Every row comes from one small tree of marks. The marks that hang from a mark follow it in brackets, in alphabetical order. Every link used is in the known rows. Which tree was each row made from?
Known rows:
X(L T Y(C)): [ -6  -6  -5   6   0   2  -2   1  -4  -9  -3   2  30   6   0  -5  25 -10
   1   6   6  -3   0   3   0  -3   4  12  -2  12   7  -9   0   0  -4  -2
   2   6  -9   4  -1  -1  -3  -4   9  -9   0  -5]
F(Z): [-1  2  1 -2  0  1  3 -1  7  0  1  0 -1  7  1  0 -7 -2 -1  1  1 -1  2 -1
  0  0  7 -4  0 -2 -1  3  1  0  2  0  5 -1 -1  1 -1 -2 -3 -1  0 -2  0  0]
C(A F Y): [  0   2   2  -7   3   6   1  -1  -1   2  -1   4   6  -3   4   4  -4   1
   2   8   2   2  19  -5   0   2   0 -12   1  10 -13 -12   4   2  -4   1
   2   4   5   5   5  -4   6   6   2  -9  -2 -16]
Z(F G): [ -3   3  -1   1   0   4  -3  11   3   0  -4  -3  -1  -1   1 -10  -1   0
   1   0  -2  -2   4   0  11  -1  -1   8   1   0  -1  -7  -2   1   2  -2
   3   3  -1   0   9   6   1   4   1   3  -2  -1]
M(A(C(Y))): [  1   1  -3  -2   3   2   4   0  -1   3   2   2   6  -2  -2   3  -1  -2
   0  11   2   0   3  -1   5   2  -2  -1   1   0  -6   3   2   5   3   8
  14  12   5   0   0  -3   0   2  -3  -3  -6 -13]
Y(X(L)): [ -3  -1  -2  11   2   2  -2  -1  -2 -10   6   3  15   2   2  -5  14  -4
   3   0   6   1   2   4  -2  -3   0  10  -1   0   3  -6   3  -1   1   2
   0   1  -4   3  -3   0  -1  -1  -1  -1   3  -3]
G(P Z): [ 15   1  -1  -6   1   0  -4   0  -1  -3   0   1  -1  -3   7  -2 -12  -7
  -1   1  -2  -7   0   0   0  -1   9  -4   0  -2   8  -2   1  -1   0   1
  -4  -2  -4  -3   9  -1  -6   4  -2  -7  -4  -1]
G(P(T) Z(F)): [ 19   3  -2  -7   2   2  -7   4  -2  -8   0   1   2  -5   8  -8 -13 -12
  -1   3  -3  -5  -1  -1   6  -1   5   0   1  -1   9  -3   3  -1  -5   0
   7   0  -1   0  14   0  -2   8   4   1 -16  -3]
C(A Y): [  1   1   1  -5   2   3   2  -1  -2   0   1   4   2  -2   1   4  -2   2
   2   7   2   1  13  -5   0   2   0  -2   0   9 -11  -9   3   0  -3   4
   1   0   4   2  -1  -2   4   4   1  -5  -4 -12]
L(Y(C X(T))): [  7  -2  -6  -6  -1  -1   0   4  -6 -15  -2  -3  14   4   3   3   8  -4
   3   2   0  -4   0   5   5  -3  -9   1  -3  15   7  -7   6  -1  -3  10
  -4  10  -5   2  -8   1  -2   3   8  -4   1  -5]
C(A F Y(X(L))): [ -4   0   0   5   5   8  -1  -1  -4  -9   6   7  21  -3   5  -2  10  -2
   4   9   8   3  21  -1  -2  -1  -1  -2   0  11 -10 -18   6  -1  -3   4
   2   7   1   8   2  -4   5   4   1 -10   0 -19]
C(A F(Z) Y): [ -1   4   2  -9   2   7   3  -2   5   2   0   4   5   2   5   4 -11  -2
   1  10   3   1  22  -5   0   2   6 -17   0   9 -13  -9   4   1  -4   1
   7   4   5   6   3  -4   4   5   2 -10  -3 -16]
X(L T Y(C(A))): [ -5  -6  -3   6   2   4  -1   0  -5 -10  -3   5  31   4   2  -1  23 -10
   2  14   7  -4   7   1   0  -1   4  11  -2  22   3 -15  -1   1  -7  -1
   1   5  -8   5  -1  -3  -2  -3   7 -12  -1  -6]
A(C(F Y)): [  0   2   0  -4   3   3   0   3  -1   4   0   1   8  -2  -1   1  -2  -1
   0   3   2   3  11  -3   1   3   0  -9   2  -3  -8  -5   2   5  -6   3
  14  19   6   2   5  -3   4   3   2  -7   0 -15]
P(G): [ 1  0 -3 -2  2 -7  4  4  6 -4 -5  0 -2 -2  2 -1 -2 -1  0  0 -1  0  1  0
  0 -2  0 -2 -1 -1  3 -1 -4  1 -4  0  1 -1  3 -1  4 -1  1  3  1 -4  0 -1]
A(C(F(Z) Y)): [ -1   3   0  -6   2   3   3   3   6   3   1   1   7   5   1   0  -8  -5
  -1   5   2   2  13  -3   0   2   7 -13   1  -3  -8  -1   3   6  -5   3
  19  18   5   2   4  -5   1   4   2  -8   0 -15]
M(A(C(F(Z) Y)) E): [  0   2  -4  -7   3   6   5   0   7   7   1   5  11   3   2   1  -8  -4
   0  15   3   1   9  -3  15   2  -4 -13   2   1  -4   8   4   7   2   3
  17  11  10   3   9  -4   0  11  -1  -7  -5 -15]
F(Z(G(P(T)))): [ 14   6  -1  -9   1  -3   1   7  10  -7   1  -2   0   4   4  -6 -11 -10
  -1   3   0  -4   9   3   8   0  12  -7  -1  -2   1  -1  -2  -1  -2  -1
  -4  -3   1  -8   6   3  -3   6   9   0 -16  -3]
F(Z(G(P))): [  9   5   0  -8  -1   0   2   8  10  -2  -1  -3  -2   4   2  -7 -11  -7
   0   2   0  -6   8   3   6   1  12  -5  -2  -3   1  -2  -3   0   3  -1
  -4  -1  -2  -8   8   5  -5   4   4  -5  -6  -1]
Y(L X): [ -1  -1  -4   9   1  -1  -1   1  -2 -13  -3   2   6   1   2  -5   2   1
   3  -3   6   0   0   6   0  -2   0   7  -2   0   3  -3   3   2   1  11
  -1   2   0   3  -3   0  -1   2  -3  -1   2  -2]
N(T): [ 6 -2 -1  1  0 -1  3  0  1 -1  2  5  1  1 -2  0  0 -2 -2  3  2  4  2 -9
  1 -1 -1  1 -1  1  0  0  2 -1 -1 -1  2  0 -4  1  1  0  0  0  6  1 -2  0]
L(X(T) Y(C(A F))): [  6   0  -3 -14  -3   4  -5   4  -7  -7  -7   0  16  -1   5  24   3  -3
   4  14   4  -4  13  -1   6  -3  -1 -15   1  35  -5 -16   5   2  -6   5
   0  11  -6   5  -2  -1   2  14  13 -10   1  -7]
M(A(C(F)) E): [  0  -1  -6   1   2   4   1   0   1   6   0   4   7  -3   1   0   0  -1
  -1  13   2  -1   0  -1  14   1 -10 -10   2   2   2   6   1   7   3  -2
  12  10   6   1  11  -2   2   8  -1  -4  -2  -4]
P(T): [  6   2   0  -1   1  -3  -2   1  -2  -5   3   1   2  -2   1  -1   0  -3
  -2   2  -1   3   1   0   2  -1  -1  -2   0   0   1   1   1  -1  -5   1
   1   0   2   0  -1  -1   1   1   6   6 -10  -2]
X(L): [-3 -2  0  6  0  3 -4  0 -2 -2  1  3 12  1  1 -1 13 -3  1  2  6  2 -1  1
 -1 -2  2  8  0  3  1 -3 -3 -1  0 -3  1 -1 -3  1 -2  1  0 -2  0 -2  2 -3]
X(L Y): [-11  -5  -1   8   2   4  -1   1  -1  -2   3   2  20   4   0  -2  17  -5
   1   4   6   2   2  -1  -1   2   4  11  -1   2   3  -6  -1  -2   1  -3
   2  -3  -2   3  -1  -2  -2  -4   0  -6   1   0]
A(C(F Y(L X))): [ -2   1  -3   3   3   0  -1   3  -3 -10  -2   3  14  -1   2  -3   0  -1
   2   1   7   1  11   3   0   1   1  -2   0  -3  -6  -8   5   7  -4  13
  13  19   5   4   2  -4   4   6  -1  -8   1 -17]
C(F Y): [ -1   3  -1  -7   1   3   0   1  -1   1   0   1   8  -3   2   1  -2   1
   1   2   1   2  13  -3   1   1   0 -11   0   0  -9  -4   4   0  -3   1
   0   6   4   3   4  -4   4   5   3  -5   0 -15]
X(T Y(L)): [-6 -4 -2 -3  2 -1 -1  2 -2 -5 -8 -1 20  3  0 -1 10 -4  0  2  6 -4  0  2
  0  3  4 11 -1  5  3 -4  2 -2 -1  3  4 -4 -3  4 -1 -2 -1 -2  6 -7 -3 -2]
C(A Y(X)): [  1   1   0   1   3   3   3  -1  -3  -8   5   3   5  -3   4   0  -1   0
   4   5   2   1  16  -2  -2   0  -3  -1  -1   8  -7 -13   7  -1  -1  11
   1   3   3   4  -3  -2   3   5  -2  -4  -3 -13]
M(A(C(F Y(L))) E): [ -2   1  -6  -2   3   4  -3   2  -2   2  -7   5  14  -3   2   2   0   0
   0  12   9   1   6   0  14   4  -8  -3   1   4  -5   6   4   9   1   7
  12  11   9   3   7  -4   3  11  -2  -8  -4 -18]
M(A(C) E): [  1  -1  -6   2   1   2   3   0   2   5   2   4   5  -1  -1   0   1  -2
   0  12   2  -2  -5   1  13   2 -10   1   2   2   6   9  -1   6   4   3
  13   6   5  -2   4   1  -2   6  -3   0  -4  -1]
L(X): [-1  0 -1 -1 -3  1 -3  2 -2 -1  1 -1  2 -2  2 13 -2  0  1  1  2  0  3 -1
  0  0  7 -2  1  8 -2 -3  2  0  2  5 -1  1 -3  1 -2  1  0  8  1  2  1  1]

Write each row's tree:
[  0   0  -4   7  -2   1  -5  -1  -4 -13 -12   6   5   0   2   1   5   1
   2   8   6  -2   2   4   3  -1   1   3  -1  19  -4  -7  -1   7  -7   6
   0   8  -2   4  -1  -2   1   3  -2  -6   0  -3] : Y(C(A) L)
[ -1   2  -1  -3  -2   2  -6   2  -5  -7  -7   4   7  -4   4  18  -3   2
   4   7   9   0  14  -3   1   1   8   2   0  20 -12 -11   4   2  -2  12
   1   2   1   5  -5  -2   4  12   0  -3  -2 -13] : C(A Y(L(X)))
[  2   2  -3  -7  -5   1  -6   7  -5  -6  -6  -2   9   0   5  22  -1   0
   3   5   1   1   6  -1   6  -2   0 -15   1  25  -4  -7   3   4  -5   6
  -4  14  -3   3  -1  -3   2  13   7  -5   5  -3] : L(X Y(C(F)))
[  5  -1  -3  -3   2  -2  -2   6   6  -5  -7   1  -2  -4   9  -7 -11  -5
   1   0  -5  -1  -1  -2   4  -3   3   2   0  -1  10  -6  -1   0  -4  -1
  10   1   0   5  13   0  -2   5  -3  -3  -2  -1] : P(G(Z(F)))
[  8   2  -3  -6   0   3  -2  13   4  -1  -4  -5  -1  -2   2 -12  -5  -3
   1   0  -1  -7   5   2  10   2   3   7  -1  -1   0  -9  -2   1   3  -1
   2   1  -3  -4  15   5   0   6   5  -1  -7  -3] : Z(F G(P))
[-4 -5 -1 -6  0  1  0  4 -2 -2  2 -4 18  2  1 12  7 -6  1  3  2 -3  6 -2
 -1  0  8  2  0 11  3 -8  4 -4  1  5  1 -1 -5  3 -1 -1 -3  5 10 -3 -1 -1] : L(X(T Y))
[ -1   1  -5   5  -5   3  -8   1  -6 -12 -13   6  10  -2   5  14   2   1
   4  10   8  -1  11   2   3  -2   9  -9   1  27  -8 -14   2   9  -7   8
  -2  14  -3   7   4  -1   3  13   3  -8   4  -5] : Y(C(A F) L(X))
[  4  -2  -2 -17  -4  -1  -3   6  -4  -1  -2  -5  12   1   3  23   2  -2
   1   2   3  -4   3  -2   4  -2  -1  -1   1  18   0  -5   5  -4   2   6
   0  -1  -5   2  -9   1  -1   8  11  -2   0  -3] : L(X(T) Y)
[  1   0  -4  -3   2   3   3   1   1   6   2   3   8  -2  -1   1   0  -1
   0  12   3   0   2  -2  14   2 -11   1   1   0   0   8   3   5   2   6
  13   8   7   0   3  -2   0   7  -3  -2  -6 -12] : M(A(C(Y)) E)
[  0   1  -2 -12  -1   1  -7   5  -6  -5 -10  -1  20  -3   4  13   2  -2
   1   2  10  -3  15   0   1   0   9  -3   1  13  -9  -8   7  -1  -2   8
   0   5  -1   6  -1  -2   4  12  10  -7   0 -18] : C(F Y(L(X(T))))
[ 0 -3  0 -9  0  2 -4  3 -3 -2 -1 -1 21  4  0  8 16 -6  0  4  8 -2  0  0
  2 -3 -7  9  0 12  2 -5  1 -4  1 -3  2 -3 -6  1 -9  1  0 -4  9 -6 -1 -8] : X(L(Y) T)
[  0  -1  -1  -3   5   7  -1  -1  -5  -9   4   5  29  -1   4  -3  14  -6
   4   9   9  -2  22   0  -3  -3   0  -1   0  12  -6 -20   7  -2  -3   3
   2   4  -2   9   1  -3   5   4   8 -13  -1 -23] : C(A F Y(X(L T)))
[  1   0  -2 -10  -3  -1  -6   4  -5  -7  -8  -2  16  -1   3  13   4  -2
   1   1   9  -4  10   0   1  -1   8   7   0  11  -6  -5   6  -3   0  10
   0   0  -3   4  -7  -1   1  10   7  -3  -2 -15] : C(Y(L(X(T))))
[ -1   1   0  -2   1   2  -3  -1  -2  -5  -7   5   6  -2   1   3   0   4
   2   7   7   0  11  -1   1   2   1   5   0  11 -12 -10   2   3  -4   7
   3   1   4   3  -4  -3   4   3  -2  -6  -4 -14] : C(A Y(L))
[ 10   2  -3  -5   3  -5  -4   6   5 -10  -5   3   1  -4  11  -8 -12  -9
  -2   1  -6   2   1  -2   6  -4   3  -1   1  -2  12  -4  -1   0 -10  -2
  11  -1   4   4  11  -2  -1   6   3   2 -13  -3] : P(G(Z(F)) T)
[  1   5  -2   1   0   6   0  -2   4  -5  -5   5   5   4   4   1  -6  -3
   2  12   0  -1  13   0   3  -1   8 -17   0  16  -5  -8   0   6  -7  -1
   4  14  -1   5   6  -3   0   5   3  -9   2  -4] : Y(C(A F(Z)))
[ 13   4  -3  -6   1   0  -4  13   2  -7  -1  -4   1  -3   3 -11  -5  -6
   0   1  -3  -4   5   2  12   1   2   4   0  -1   1  -8  -2  -1  -4  -1
   1   1   0  -5  14   5   2   8  10   4 -17  -4] : Z(F G(P(T)))
[ -6  -4  -3   4   1   7  -3  -1  -5  -8  -5   5  34   3   2   0  22  -8
   3  14   7  -3  12   0   0  -1   5  -1  -1  23  -1 -19   1   1  -7  -5
   3   9  -6   7   6  -4   2   0  10 -16   1  -9] : X(L T Y(C(A F)))
[  1   0  -3  -3   3   0  -1   4  -4 -11  -4   2  23  -1   2  -5   5  -5
   1   1   8  -3  12   5   0   0   0  -1   1  -1  -4  -8   6   4  -5  11
  15  18   2   6   0  -2   3   4   5 -10  -1 -20] : A(C(F Y(L X(T))))
[  4  -1  -5   2  -1   2   1   1  -5 -14   0   2   5   1   4   7   2   0
   5   8   0   0   5   1   5  -2 -11  -4  -2  22  -1 -14   5   2  -5  11
  -3  11  -1   3  -7   0   0   6   1  -5   0  -3] : L(Y(C(A) X))
[  2  -1  -3  -7  -1   6  -5   2  -7  -8  -7   5  28   2   3  10  17  -6
   3  14   9  -4  10   0   5  -3  -6  -5   0  29  -5 -17   1   1  -7  -4
   0   9  -6   5  -2  -2   3   2  11 -14   1 -11] : X(L(Y(C(A F))) T)
[ -8  -2  -5   7   0   2  -5   2  -4 -11 -12   2  18   2   3  -2   8  -1
   2   2   4   1   4   3   1   2   5  -3  -1  10  -2  -6   1   5  -6   4
  -1  13   1   6   7  -4   2   2   2 -10   2  -3] : X(Y(C(F) L))
[  2   3  -4   3  -1   4  -1  -2  -2  -5  -6   6   6  -2   3   2   1   1
   2  10   1  -1  10  -1   2  -2   1 -14   0  16  -7 -12   0   6  -8   0
  -1  13  -1   5   8  -1   3   4   2  -8   1  -5] : Y(C(A F))
[-9 -4 -4 12 -1  3 -3  1 -3 -9 -1  3 23  4  1 -3 19 -6  1  5  4  2 -1  1
  0 -1  4  9 -1 10  3 -7 -2  2 -4  0  0  8 -5  2  1 -3 -3 -2  1 -7  3  0] : X(L Y(C))
[ -3   4  -2   2   2   2   1   4   3 -10  -1   3  14   4   3  -5  -6  -3
   2   2   7   1  14   3   0   0   6  -6   0  -5  -5  -4   7   6  -4  13
  19  20   5   6   1  -3   1   7  -2  -8   1 -17] : A(C(F(Z) Y(L X)))
[  0  -1  -1   0   4   4   0  -1  -5 -11   5   4  27   0   3  -2  16  -6
   3   9   9  -2  17   1  -3  -2   1   9  -2  12  -4 -17   6  -4  -2   5
   3   0  -4   7  -5  -1   2   2   4  -9  -3 -20] : C(A Y(X(L T)))
[  0   5  -5   5  -1   3   1   8   7 -13  -1   0   7   6   6 -11  -5  -5
   3   2  -1   0  13   7   7  -5  10 -14  -2   3   2  -8   2   5  -2   6
  -6  17  -4   2   8   4  -4   6   2  -5   1  -5] : Y(C(F(Z(G))) X)
[ -5  -1  -6  -1   0   2   0   2   2 -10 -12   1  25   9   3  -3   5  -9
   1   5   5  -4   7   3   3   1  11  -5  -1  11   3  -5   3   4  -5   3
   6  11  -4   7   4  -4  -2   1  10 -14   1  -6] : X(T Y(C(F(Z)) L))
[-5 -2 -4  4  0  4 -1  2 -1 -5 -3  0 15  1  2 -3  6 -3  2  4 -1  1  6  0
  3  1  3 -9 -2  8 -1 -7  2  3 -6  1  0 13  0  3  8 -5  1  2  4 -8  3 -2] : X(Y(C(F)))
[ 21   3  -1  -8   2  -2  -4   0  -1  -9   2   1   3  -4   9  -3 -11 -10
  -1   1  -2  -4   0   1   2  -2  10  -7   0  -3   9   0   2  -2  -5   0
  -4  -4  -2  -3   8  -3  -4   7   4  -1 -15  -3] : G(P(T) Z)
[ -5  -2  -2   7   0   2   2  -1  -2  -8  -2   4  10   1   1   1   6  -1
   2  11   0  -1   7  -1   2   2   3  -1  -1  18  -1 -11   0   4  -7   3
   1   7  -1   3   3  -3   0   1   0  -8  -2   1] : X(Y(C(A)))
[ -3  -4  -4   3   0   0  -1  -1  -5 -13 -12   3  21   2   2  -1  13  -5
   2  12   6  -5   5   2   1   1   3   7  -2  21   0 -12   0   3  -7   6
   1   6  -4   6   0  -3  -1   0   6 -11  -4  -5] : X(T Y(C(A) L))
[  2  -3  -4   9   0   2  -2   1  -5 -17   0   2  26   4   2  -8  22  -9
   3   3   6  -4   1   7   0  -6   1  10  -2  10   8  -9   3   0  -3   4
  -2  10 -10   3  -4   1  -3  -2   6  -6   4  -7] : Y(C X(L T))
[ 11   3  -1  -6   3  -9  -3   1   5 -10  -3   4   1  -5   9  -3 -11  -8
  -2   1  -5   2   1   0   2  -5   6  -8   0  -3  11  -1  -2   0 -10  -1
   0  -3   5   1   5  -3  -3   6   2  -1 -13  -1] : P(G(Z) T)
[  6  -2  -4   4   0   1   3  -1  -5 -15  -1   3  12   0   3  -4   8  -4
   3   9   2  -6   8   4   1  -4  -1  -1  -2  18   4 -14   5   1  -5   9
  -1   9  -7   4  -2   2  -1   2   6  -6  -2  -6] : Y(C(A) X(T))
[ -3  -1  -2   8   5   6  -1   2  -4  -7   6   3  23   0   2  -5  12  -5
   1   3   8   4  12   2  -1  -1   1  -1   1  -3  -4 -10   4   3  -4   5
  14  20   3   5   2  -4   3   4  -1  -8   3 -19] : A(C(F Y(X(L))))
[  3   2  -3  -6  -1   5  -4   2  -4  -5  -5   3   7  -1   4  12   0   2
   2  11   1   0   9  -2   6  -1  -8 -16   0  24  -8 -13   1   4  -8   2
  -2  12   1   3   2  -3   5   5   5  -9   0  -6] : L(Y(C(A F)))
[  0  -3  -2  -1   2   3  -1   1  -4 -10   5   1  27   2   2  -6  17  -6
   3   0   8  -2  10   2  -2  -4   0  12  -1   3   0  -9   7  -5   1   6
   0   2  -3   4  -7   0  -1   0   6  -6  -1 -18] : C(Y(X(L T)))
[  0   1  -4  -1   2   5   4   0   8   7   2   4   8   4   2   0  -8  -4
   0  14   3  -1   2  -1  14   2  -4 -13   2   1   2   8   2   7   4  -2
  17  10   5   2  11  -2  -2   8  -1  -5  -3  -4] : M(A(C(F(Z))) E)
